Each row comes from the steps of one walk. Every step used is in the known rows, and no mark comes twice. Write the walk behind each row, first mark first.
Known rows:
magugup -> fipafu -> tinodaz -> pokik -> mugib -> kegig: [-1.01 -0.32  5.59 -2.83 -5.74 -0.42  0.57  1.75 -1.35  3.40  1.34 -1.63
 -4.64  0.12 -2.35  1.74  4.24 -0.33 -0.73  2.91  0.10]
kegig -> bosup -> pokik -> mugib -> fipafu: [-1.57 -1.77  2.31  0.26 -2.13 -1.14 -0.48  2.02 -2.78  5.04  0.36  2.85
 -0.47  2.15  0.57  0.67  3.79  1.01 -3.33  1.44  1.25]
tinodaz -> pokik: [ 1.33  1.19  3.02 -0.80 -2.14 -1.75  0.04 -0.33 -1.86  3.18  3.06 -1.12
  0.00  1.56  0.02  0.68  0.80  1.83 -1.21  1.19 -1.11]
fipafu -> tinodaz -> pokik -> mugib -> kegig: [-0.37  0.57  4.96 -2.31 -5.75 -0.36  0.22  2.03 -0.95  3.15  1.05 -1.49
 -4.46  0.09 -2.12  1.42  3.44 -1.00 -1.07  3.52  0.28]
pokik -> mugib -> fipafu: [-1.96 -1.91  3.43  0.10 -0.97 -1.06 -0.62  2.14 -1.91  5.13  0.78  3.02
 -0.54  1.93 -0.32  0.84  3.08  0.06 -2.26  1.68  0.66]
kegig -> mugib -> fipafu -> bosup -> pokik: [-1.79 -0.26  0.75 -0.38 -3.26 -2.08  0.23  0.53 -4.98  2.21  0.14 -0.28
  0.41  3.61  0.89 -0.49  1.76  0.68 -2.09  1.28 -1.05]
fipafu -> bosup -> pokik -> mugib -> kegig -> tinodaz: [-1.85 -1.23  2.76 -1.68 -4.32  0.10  0.73  0.40 -2.19  3.35 -0.73  1.51
 -3.62  1.87 -0.28  1.51  5.09 -0.79 -1.21  3.78 -0.14]
pokik -> bosup: [ 0.36  1.18  3.82 -0.02 -1.86  0.32 -1.14  2.05 -3.70  3.61  0.37 -0.46
  0.22  1.82 -0.15  2.20  1.89 -2.19 -1.32  3.52 -0.74]
pokik -> mugib -> kegig -> magugup: [ 2.03 -1.64  3.92 -1.12 -3.71  1.09 -0.09  1.01 -2.40  3.20  0.20  2.59
 -1.97  0.47 -2.98  0.17  6.73  1.60 -1.96  2.92 -0.02]
mugib -> kegig -> magugup: [ 2.12 -1.85  3.34 -0.11 -3.17  0.60  0.25  0.57 -2.64  2.56  0.92  2.71
 -0.60  1.24 -3.01 -0.80  6.69  2.26 -1.28  2.77 -1.08]
magugup -> fipafu -> bosup -> pokik: [-1.17 -0.16  1.60  0.13 -3.46 -1.48  0.66  0.10 -5.33  2.74  0.79 -2.44
  0.47  2.62  0.21  0.13  2.01  0.75 -0.72  0.96 -2.58]
fipafu -> tinodaz -> pokik: [-0.98  0.94  4.94 -1.44 -3.41 -2.67  0.76 -0.38 -1.27  3.62  2.97 -1.46
 -1.25  1.68  1.31  0.51  1.06  0.87 -0.82  2.61 -1.67]
bosup -> pokik -> mugib -> kegig: [ 0.83  0.81  2.71 -0.80 -5.54  0.98 -0.17  2.19 -1.78  3.00  0.23 -1.27
 -2.81  0.24 -2.35  1.29  3.21 -1.26 -1.51  3.08  0.01]
bosup -> pokik -> mugib: [ 1.16  1.53  2.26 -0.47 -3.49  1.27 -0.93  0.94 -2.28  4.65  0.00 -0.82
 -0.98  0.31  0.56  2.26  1.13 -1.13 -2.80  2.25 -0.19]
tinodaz -> pokik -> mugib: [ 1.12  1.38  3.99 -2.15 -2.99 -0.08 -0.83  0.73 -1.46  4.57  1.27 -0.86
 -2.48  0.01 -0.13  2.55  1.23 -0.18 -2.45  1.89  0.60]
magugup -> fipafu -> tinodaz -> pokik: [-1.87 -0.34  5.91 -2.25 -3.47 -2.73  1.26 -0.73 -1.83  3.92  3.43 -1.70
 -1.49  1.77  1.02  0.90  2.19  1.82 -0.26  1.79 -1.93]
fipafu -> tinodaz -> pokik -> mugib -> kegig -> magugup -> zise: [ 0.92 -1.72  5.30 -2.13 -5.96 -2.10  0.10  1.15 -1.24  4.84  0.53 -0.69
 -1.86  0.84 -2.29  0.02  7.31  2.22 -1.18  2.56 -0.94]
tinodaz -> pokik -> mugib -> kegig -> magugup -> fipafu -> bosup: [-1.98 -2.68  5.15 -2.95 -3.59 -2.09  0.86  0.70 -5.39  2.49  0.57 -1.01
 -3.49  1.77 -2.61  0.42  5.74  1.84 -0.23  1.30 -1.07]
mugib -> kegig: [ 1.06 -0.07  3.06  0.45 -3.71  0.43 -0.19  1.78 -1.69  1.96  1.42 -0.24
 -1.27  1.19 -3.23 -0.05  3.41 -0.50 -0.16  3.54 -1.56]
mugib -> fipafu -> magugup -> zise: [-0.59 -2.35  5.10 -1.31 -3.07 -4.07 -0.04  0.79 -2.45  5.78  1.65  0.04
  1.20  3.37 -2.86  0.54  5.06  1.49 -0.11  1.71 -2.35]
bosup -> pokik: [ 1.40  1.45  0.42  1.64 -2.93  0.08 -0.09 -0.04 -2.99  3.32  1.30 -1.05
  2.13  1.99  0.94  0.21  0.67  0.35 -1.65  1.69 -2.25]

Write each row's walk:
[ 0.13  0.51  4.04 -2.73 -2.92 -0.06 -0.33  0.04 -1.19  4.94  0.77  0.50
 -3.15  0.48  0.69  2.91  2.37  0.08 -2.55  2.25  0.92]  kegig -> tinodaz -> pokik -> mugib
[-1.86 -0.12  0.61  0.93 -3.06 -2.45  0.50  0.99 -4.80  2.88  0.33 -1.01
  0.86  3.15  0.79 -0.70  1.61  0.37 -1.48  1.19 -1.51]  mugib -> fipafu -> bosup -> pokik
[ 0.15 -3.85  5.00 -1.15 -2.45  0.40  0.87 -0.21 -3.71  3.35  2.18  1.70
 -0.50  1.57 -2.97  0.33  7.38  3.53 -0.05  1.08 -2.12]  mugib -> kegig -> magugup -> fipafu
[-1.57 -2.49  2.89 -1.06 -0.52 -1.07 -0.77  0.55 -2.65  2.85  1.37  4.63
  0.66  3.95 -0.04 -0.13  3.28  1.68 -2.63  1.69  0.12]  kegig -> mugib -> fipafu
[ 2.13  0.49  0.64  1.09 -4.73  0.21 -0.21  0.81 -3.71  2.43  0.63 -0.23
  0.15  1.91 -0.13 -0.13  3.75  1.71 -2.68  2.56 -0.78]  mugib -> kegig -> bosup -> pokik
[-0.99 -1.09  2.65 -1.26 -4.06  0.80  0.60  0.14 -1.38  3.77 -0.21  2.11
 -2.92  1.56 -0.14  1.77  5.00 -0.48 -1.49  3.66 -0.12]  bosup -> pokik -> mugib -> kegig -> tinodaz
[-2.59 -0.29  4.91 -1.38 -3.06 -3.74  1.09  0.24 -1.32  4.12  2.93 -0.22
 -1.17  2.29  1.48  0.04  1.83  1.40 -1.04  1.94 -0.85]  mugib -> fipafu -> tinodaz -> pokik
[-2.74 -2.07  3.49 -1.29 -1.54 -2.17  0.15  1.32 -1.60  5.39  1.16  3.08
 -1.60  2.15  0.64  1.25  3.61  1.13 -2.51  1.15  1.53]  kegig -> tinodaz -> pokik -> mugib -> fipafu
[-0.02  1.27  2.40 -1.00 -3.87  0.19 -0.72  1.22 -3.46  3.98 -0.71 -1.71
 -1.93  0.67  0.27  1.91  1.28 -1.56 -2.53  2.29 -0.22]  fipafu -> bosup -> pokik -> mugib
[-2.08 -1.52  3.56 -0.94 -1.54 -2.17 -0.17  1.84 -1.76  5.11  1.49  2.16
 -1.11  1.82  0.05  1.04  2.78  1.03 -2.41  0.92  1.30]  tinodaz -> pokik -> mugib -> fipafu
[-3.39 -1.42  3.63 -1.41 -2.15 -3.44 -0.01  2.00 -4.31  3.21  0.08 -0.03
 -2.53  2.58 -0.74  0.09  2.67 -0.15 -1.32  1.70  0.13]  tinodaz -> pokik -> mugib -> fipafu -> bosup
[ 0.64 -1.51  5.30 -1.98 -5.10 -0.08 -0.34  1.43 -2.82  3.01  0.80  0.86
 -4.29  0.91 -1.55  1.15  6.69  1.94 -2.53  3.73  0.68]  magugup -> fipafu -> tinodaz -> pokik -> mugib -> kegig -> bosup
[-0.91  0.87  4.14 -2.31 -3.64 -1.29  0.21  1.36 -3.10  3.61  0.85 -0.64
 -2.13  1.95  0.33  2.61  3.32 -0.76 -1.38  2.92  0.73]  mugib -> kegig -> tinodaz -> pokik -> bosup
[-1.79  0.04  6.33 -3.07 -4.65 -1.90  0.79  1.54 -3.59  3.85  1.36 -1.50
 -2.56  1.57  0.00  2.11  4.44 -0.04 -0.97  2.81  0.12]  mugib -> kegig -> magugup -> fipafu -> tinodaz -> pokik -> bosup
[-0.83 -0.86  1.70 -0.19 -3.52 -1.41  0.86 -0.17 -5.58  2.82  0.51 -1.53
  0.44  2.56  0.01 -0.22  3.31  1.66 -1.01  0.82 -2.36]  kegig -> magugup -> fipafu -> bosup -> pokik
[-0.01  0.69  2.84 -1.16 -5.78  0.25 -0.07  2.41 -2.65  2.59 -0.25 -1.87
 -3.49  0.50 -2.49  1.03  3.25 -1.54 -1.30  3.16 -0.06]  fipafu -> bosup -> pokik -> mugib -> kegig
[-0.13 -0.03  3.00 -1.58 -2.07 -1.79  0.73 -1.37 -1.51  3.67  2.44  0.85
 -0.94  2.22  1.17  1.17  2.38  2.14 -1.33  1.69 -0.67]  kegig -> tinodaz -> pokik
[-3.98 -1.97  5.66 -1.33 -2.49 -1.84  0.20  0.39 -1.61  3.56  1.30  2.89
 -0.96  3.44  1.65 -0.18  3.13 -0.30 -1.56  4.00 -1.31]  kegig -> mugib -> fipafu -> tinodaz
